Every row comes from one small tree of marks. The marks that hang from a mark follow it in brackets, in alphabetical order. Every link used is in the known rows. Which tree was each row made from?
In the rows, 128 means zero.
Known rows
J(K(E) N): [138 160 137 103  63 145 127 174  87 127 171 118 136  95  72  94  50 121
 126 145 163 121 137 152 136  82  87 123 151 126 108  74  72]
T(U): [182 110 138  69 101 150 111 150  69 124 156 173 117 102  61 142 134 183
 163 162 220 103  90 136 169 120 150 111 111 143 139 125 185]
U(N): [187 106 136  87  89 104 129 149  84 134 140 166 134  90  50 120 124 167
 160 183 213  99  72 128 171  94 169 111 148 164 147 122 157]
G(J): [153 104 112  93 126 101 117 168  79 181 163 130 141 101  89 130 128 154
 167 155 197 108 116 117 140 128 161 151 118 175 134 127 125]
G(J S(P)): [143 129  85 117 177 126 133 129 166  92 103 104 119 117 107 156 136 202
 157 102 183  85 112 117 173  76 140 141 150 100 138 162 145]
H(P): [156 129 122  84 127 126 131 130  87 133 130 179 102  92  61 156 120 164
 136 138 209  83 109 148 190  85 137 110 161 147 130 130 127]
E(K): [181 126 131  99 121 147 123 131  82 118 164 174 120 105  83 116 125 128
 142 148 165 117 128 105 174  90 127 117 119 142 113  89 152]
M(J(G)): [155 104 117 151 161 127 117 147  93 131 133 114 128 121 125 135 185 125
 115 134 142 124  98 110 153 160 163 143 103 164 137 115 175]
Y(W(M(J(G(S))))): [108 123 125 175 173 156 146  84 159 159  93  87  86 156 190 136 213 121
  80 118 100 142  85 116 135 151 182 127 108 153 141 193 145]
M(J(G N)): [121 116 132 158 130 128 121 162  81 126 167 103 150 125 112 133 139 131
 105 155 165 120 116 112 144 169 145 160 123 172 134 125 133]
Y(W(M(J(N)))): [ 92 110 144 135 119 147 162 110 114 211 127  95 104 167 150 129 161 142
  95 150 161 146 115 124 133 152 166 121 133 177 134 190  94]
W(M(J)): [129 110 134 143 128 156 159 133 116 167 108 107  94 125 142 128 195 135
 123 125 168 136 119 122 125 140 147 132 121 173 153 159 143]
Y(W): [146 114 122  99 135 121 149 116  69 190 132 150 116 123 111 133 155 146
 129 165 168 133  80 133 176 125 195  89 127 180 119 146 128]
W(M(J(K N Y))): [ 68 116 143 171  92 151 157 123 147 176 119  82 105 144 151 141 133 113
 122 129 112 154 156 123  66 152 102 136 124 121 151 145  85]
J(K N Y): [ 97 125 125 130  67 115 142 137  85 144 157 131 141 121 102 136  63 127
 165 154 130 143 132 136  93 126 111 123 144 115 123 105  80]
K(J): [160 125 131  65 148 121 146 197 101 116 139 166 161 110  90 104 133 138
 140 119 190 109 117 132 179 121 138 121 149 149 125 110 144]
E(K(J(G(S) N))): [143 171 154 115 141 148 115 169 150  37 179 156 169 122 107  91  87 111
 104 109 135  93 149 103 183 103  97 164 140 102 106  99 144]
Y(W(M(J))): [112 102 137 134 142 150 161 103 122 212  96 106  86 156 168 129 211 136
  92 136 140 151 106 121 136 146 184 104 119 173 138 181 127]
U(N T): [217 128 182  57  90  94 132 144  80 141 124 153  89  73  50 149  93 143
 166 183 220  80  69 127 158  70 148 109 154 171 147 130 194]
W(M): [146 128 128 124 120 152 151 134  88 154 113 139 115 102  99 117 170 118
 169 141 184 133 111 126 138 134 154 122 123 178 140 168 147]
M(J(G(S) Y(W))): [ 94 101 104 173 189 119 125  71 164 126 102 105 107 168 208 164 196 141
  85 116  48 148  91 112 114 170 168 130 103 124 144 156 153]
J(K(E)): [166 143 123  99  96 144 128 164 103 132 135 127 108  90  94  99  98 107
 125 123 138 131 122 147 138  76 103 105 128 127 115  58 114]
S(G(J(K)) P): [155 120 123 146 183 121 123 141 145 152  95  79 130 118 111 137  95 192
 157 109 198  89 151 131 156  40 133 111 145  17 114 154 169]
G(J(Y) S(P)): [119 126  90 129 177 110 125  89 195  86  91 116 126 142 137 174 135 192
 164  98 138 105 144 110 136 100 120 133 145  75 146 163 142]
W(M(J(Y))): [107  92 125 164 137 140 150 104 143 163  92 112  99 144 167 146 194 128
 130 123 123 157 137 114  92 164 137 123 110 153 154 163 146]
J(K(E) N Y(W)): [ 98 143 143 116  73 115 117  96 129 163 147 128 121 151 140 118  61 110
 104 146  76 155 157 150  92 117  99  97 136 106 100 102  52]
Y(W(M)): [137 121 133 117 133 148 151 103  97 199 103 132 101 131 133 119 178 120
 136 152 154 149  96 126 150 137 187 101 128 180 127 186 132]

Which tree is each row?
[111 115 131 130 128 124 143  59 117 187  95 153 103 156 172 149 177 116
 147 148  96 168 119 127 102 163 168  92 113 152 131 178 126]
J(Y(W(M)))
[107 110 123 123 105 106 135  87 108 191 119 138 103 137 150 147 132 120
 128 146  73 158 103 146 101 127 161  86 125 110 121 110 108]
J(K Y(W))
[117 124 137 172 148 117 109  58 123 168  94 148 125 148 182 140 187  72
 143 144  59 162 117 121 104 202 179 123  96 143 125 174 162]
J(G Y(W(M)))
[113 108 134 158 112 166 160 142 133 185 107  77  81 122 136 125 176 117
 115 113 141 141 119 123 107 119 132 130 116 139 152 130 128]
W(M(J(K)))
[141 132 115 113  94 121 117 122 133 126 120 144 109 112 124 118  92 106
 138 115  79 147 149 148  93 108  86  99 120 106 115  58 113]
J(K(E) Y)
[110 159 105 175 161 123 118  88 152  21 105 130 162 141 129 168 112 144
 153 127 115 117 126 119 147 142 118 143 156  75 126 172 153]
J(G(S(P)) N Y)
[147 161 120 115 182 120  93 140 197  14 106 160 165 143 163 103 117 102
 104  68  58 121 158 134 129 136  88 140 125  93 118  90 156]
K(E J(G(S) Y))
[111  75 120 131 148 111 142  86 127 184 113 129 106 168 175 165 186 161
  94 141 101 154 114 118 113 157 165 104 113 150 140 144 125]
M(J(Y(W)))
[121 102 121 137 108 125 123 126 159 140 112 109  98 143 156 134 132 134
  86 103  72 149 151 139  92 115  89 109 109 106 136  59 112]
M(J(K(E) Y))
[119 146 100 179 158 124 127  83 185  53  65 107 123 128 148 162 145 112
 141  89  55 134 114 125 128 110 113 122 128  34 134 112 182]
J(G(S(P)) K Y)
[104 131 137 118  70 102  92 149 136 160 184 103 140 123 112 111  40 116
 136 141 114 126 185 133  68 119  84 154 121 114 113  82  54]
G(J(K(E) N Y))
[165 144 134 107 159 104  82 148 163  53 124 176 181 146 146  91 117  78
 113  87  73 124 172 135 124 159  97 138 114 116 106  72 166]
K(E J(G Y))
[111 128 102 120 130 118 104 114 190 123 128  99 106 119 151 136  91 145
 136  92  65 117 148 135  82  85  85 140 118  83 133  98  85]
G(J(K(E) Y) S)
[159 134 127  67 140 104 118 157 162  75 124 181 156 142 136 101 106 115
 115  89 107 125 179 148 130 123  84 116 132 119 109  80 131]
K(E J(Y))
[167 162  96 154 186 140 124 112 141  38  84 122 132 110 103 144 164 142
 148 110 149 106  82 115 199 103 151 134 138  98 133 150 198]
J(G(S(P)))
[ 68 133 109 136 100 114 125 129 155 142 161  82 125 113 132 153  59 157
 160 126 110 122 136 125  79 108  98 163 143  94 146 144  58]
G(J(K N Y) S)
[ 94  99 133 165 111 152 152 110 156 176  89  90  89 137 165 141 173 114
 120 108  89 165 140 120  71 150 116 122 109 115 152 128 129]
W(M(J(K Y)))
[125 159 142 163  83 116  83 134 118  96 158 122 154 122 116 107  60  67
 124 132  65 142 159 143  85 145  82 144 118  99 104  65 101]
J(G K(E) N Y)
[113 139 138 124 131  93 111 169 114  78 156 161 205 140 121 106  90 101
 136 129 119 121 161 127 132 182 115 161 138 125 116 121 133]
K(J(G N Y))
[147 181 136 107 159 138 104 190 160  18 151 134 182 123 116  79  73 104
  99  91 125  96 152 134 171 110  79 162 159 120 107 105 118]
K(E J(G(S) N))
[ 86 112 137 165 105 141 150 112 133 157 120 107 117 147 150 143 152 131
 128 141 142 147 155 114  85 169 118 142 132 153 146 176 108]
W(M(J(N Y)))
[ 93 127 159 188 105 161 132 152 129 164 134  65 120 127 133 115 144  83
 104 125 129 135 132 123 102 151 127 164 115 140 145 137 116]
W(M(J(G K N)))
[162 155 146  64 108 130 124 207 126  74 171 161 180 122  87  76  59 126
 106 117 181 105 170 145 172 105  78 140 164 146 102  87  90]
K(E J(N))
[ 84 130 102 124 130 105 125 125 133 123 169 111 147 119 126 156  86 183
 170 142 142 111 135 116 106 128 119 164 149 127 147 175  73]
G(J(N Y) S)
[130 137 156  91 106 123 126 144 135  72 174 176 168 148 115 107  74 121
 125 132 134 119 191 110 139 118  80 138 143  97 103  86 117]
E(K(J(N Y)))
[133 185 131 152 108 157 108 161 130  71 158  94 134  94 104 100  62  97
 116 114 103 114 116 143 132  85  86 148 144 103 117  88  97]
J(G(S) K(E) N)
[154 147 118 107 188 129 132 174 136  57 128 141 164 115 116 104 145 122
 128  88 130  98 101 124 177 127 134 149 135 123 131 126 174]
K(J(G(S)))
[101 123 141  90 128  97 145 142 126 138 150 156 175 165 132 121  99 137
 116 142 129 136 147 136 138 156 134 122 152 132 110 147  90]
K(J(N Y(W)))
[ 86 117 137 197 129 143 120 108 137 131 115 105 133 150 164 139 155 102
 120 131 114 148 157 111  88 201 126 159 108 152 145 168 136]
W(M(J(G N Y)))
[132 115 122 153 157 100 102  72 102 151 120 161 145 151 155 143 171  98
 135 159  68 152  97 122 129 187 183 117 100 143 123 141 161]
J(G Y(W))
[113 134 138 136  98 137 119  69 169 177  87 123  86 152 182 115 133  82
 110 121  43 169 155 157  74 120 114  89 103 109 117 114 100]
J(K(E) Y(W(M)))
